Each row was made from one walk, in order. Every step used is in the known rows, and no mark comes twice. Write each row's walk.
Known rows
vate, guvub, pabul: [-19 -15  19 -31 -21  25 -27   2  15  -6   7   6   6  11 -11 -38  21  19
  23  -2  16  10]
guvub, pabul, tidemo, vate, kubu: [ -8 -20  -1  -8 -29  30   6  16  15 -32  -6  24  28  -8 -28 -11   1  19
  16 -25  23  19]
kubu, pabul, tidemo, sibi, guvub: [ -4 -23 -16 -35   7  -2 -26   2  -7 -23 -21  -3   4   8  18   3  -9   2
   7  30  -9  16]
pabul, tidemo, sibi, guvub, vate, kubu: [ -4 -38   2 -35  11  18  -7   2   2 -34 -27   1  32   3 -21 -22  27 -19
   7   2 -24 -19]
sibi, guvub, pabul, tidemo, vate: [-14  -7  -8  -5  -9   9 -14  18   1 -42  10  -1   4  -9  10  -2  -1  23
  14   5  18  15]
kubu, vate, tidemo, sibi, guvub, pabul: [-25 -38   0 -38   8  10 -12  36  14 -13  20   7  18 -11  -6 -26  16   2
  -9  23  -1  -1]
vate, tidemo, sibi, guvub: [-18 -20 -15 -46  18  17 -13  10  -4 -19  -4  11  -6  23   5 -22  20  -2
   4  16  -4  -9]
tidemo, sibi, kubu: [-15 -10  11 -31  13  26  -4  -2   9 -15   5  10  20  -6 -14 -21  17  -9
  13 -19   7   4]
pabul, tidemo, sibi: [ -8 -23  -2 -15   6  18  -6 -23   4 -19 -10  15   8 -15  -2  -7  16 -12
  17  -1  34  11]
sibi, guvub, pabul: [-24   5   8 -30   5  14 -28  25  11 -35  20   1  11   7  11 -27  22  29
  13   7   1  -5]
sibi, kubu, pabul, tidemo, vate, guvub: [ -6 -29 -17 -35 -38  18  -7   9 -16 -15 -24 -12   1  24   5   2 -33   7
  10 -13   0  28]
pabul, kubu, vate, tidemo, sibi: [ -4 -51   5 -38 -10  19   6   5  11  20 -15  -6  20  -2 -28 -12  12 -27
 -22  -3  28   3]
sibi, tidemo: [ -9   2  -9 -25   1  23   2   9  -8 -29  10  -3  17  18  13 -16   7   5
 -10 -19  14 -27]
tidemo, sibi, guvub, vate, kubu, pabul: [ -2 -29  15 -53  -9  12 -15  18  12  -8  -6   3  29  16 -29 -10   2   0
  -8   2 -50 -12]
sibi, tidemo, vate, kubu, pabul: [  5 -10 -14 -31 -35  24  17  32  -6 -13  -5  14  23  42 -18   8 -30  17
 -26 -37 -22 -10]
sibi, kubu: [-22  -1   2 -35  -1  33  -3  13   3 -28   5   1  20   4   7 -28  16   6
   7 -26   6  -7]
pabul, kubu, vate: [ -5 -31  18 -31 -18  22   4   7  10  14  -2 -13  29  -3 -12 -10  12  -6
 -22 -26  19 -14]
tidemo, sibi, guvub: [-15 -12  10 -35  19  13 -14  -2   5 -15   6  14   1  15   2 -12  19   4
  11   3 -15 -12]
pabul, tidemo: [-12 -14  -9 -19  -7  24  -6  -8  -4 -28  -5   6   8  -5  16 -13  10   3
  10 -10  32   3]
pabul, kubu, vate, tidemo, sibi, guvub: [ -9 -47  -2 -46   8  11  -1  23   0   6 -23 -14  17  20 -10 -16  12 -20
 -23  14  -2 -11]

Which walk is each row?
[-22 -37  -4 -39 -19  26   3  25   6  -5  26   8  15  -5   5 -22   4   1
 -19 -17  15 -14] => kubu, vate, tidemo
[-18 -48  21 -44   2  29   6   1   2  14   0   4  23   9 -15 -27  16 -16
   6 -24 -17  -6] => tidemo, sibi, kubu, vate, guvub
[-13 -50  15 -20 -11  15 -14  -7  11   3  -3   8  18 -20 -16 -24  17 -11
  18  10  24  16] => kubu, vate, guvub, pabul, tidemo, sibi
[-19 -41   6 -24 -22  20 -16  10   9  -9   0  -7  19 -12   3 -30  14   5
  10   1  23   8] => kubu, vate, guvub, pabul, tidemo
[ -1 -32  -5 -33 -38  19 -15  13   5 -26 -16  -6  35  -7 -15 -12  -5  -2
  -8 -11  -6   1] => guvub, vate, kubu, pabul, tidemo
[-11 -11   8 -39  -4  14 -10  11   8  -8   2   3  19   1 -12 -11  -6  -1
   3  -4  -7  24] => tidemo, sibi, kubu, pabul
[-12 -30   4 -17  -5  14 -24 -20  10 -13 -19   9   7  -6 -16 -29  20  -6
  35  19  35  28] => vate, guvub, pabul, tidemo, sibi
[-17 -23 -13 -46  -9  13 -24  27  -1 -33  20 -19   8   6   7 -30  17  -2
  -9   5  -6 -28] => sibi, guvub, vate, tidemo
[ -1 -16 -13 -14 -38   7  -6   1  -4 -14   8   2   0  -6   3  21 -34  13
  -2 -15  21  24] => kubu, pabul, tidemo, vate
[-11 -16  18 -17 -39  20 -10   2  13   1  27  14  -4  11 -27 -11   6  22
  16 -25  16  14] => tidemo, vate, guvub, pabul
[ -8 -14   5 -46 -25  29  -6  18  10  -6 -11  20  24  28  -9 -12  -5  21
  -3 -23 -18   3] => vate, kubu, pabul
[-18 -31  -8 -44  -9  12 -16  50   8 -16 -11 -26  26   9   2 -33  14   4
 -18  23  12  -4] => sibi, guvub, pabul, kubu, vate, tidemo
[-24 -39   1 -30 -12  24  -9  25   2 -26 -13 -15  34  -6  10 -43  11  -3
  12   1  12  16] => sibi, kubu, vate, guvub, pabul, tidemo
[-16 -42   1 -23  11  23  13   8   1 -18  -6  -2  36 -29   1 -16   9 -24
   2 -17  13   5] => pabul, tidemo, sibi, kubu, vate
[-24 -21  13 -36  -6  31  10  27   6 -15  22  -1  34 -12   7 -24   9  -1
 -11 -36  -3 -15] => sibi, kubu, vate
[-18  -3  -2 -43 -15  22 -17  25   4 -20   3  -6  21   9  11 -13 -10  15
  -6 -12  -6  14] => sibi, kubu, pabul
[ -1  -2  -5 -10 -19  18  19  13 -11 -16  27   7   7  18  -4   8  -9   8
 -16 -39  12 -22] => sibi, tidemo, vate
[ -9 -14 -15 -27 -24  16 -21   2  -5 -21  -8  -5   9  -3  21  -1 -14   8
   2   6  21  19] => kubu, pabul, tidemo
[ -6 -17  10 -27 -29  42  18   7  11  -6  10  33  15  22 -31  -2   3  20
   1 -57  -7  -8] => tidemo, vate, kubu
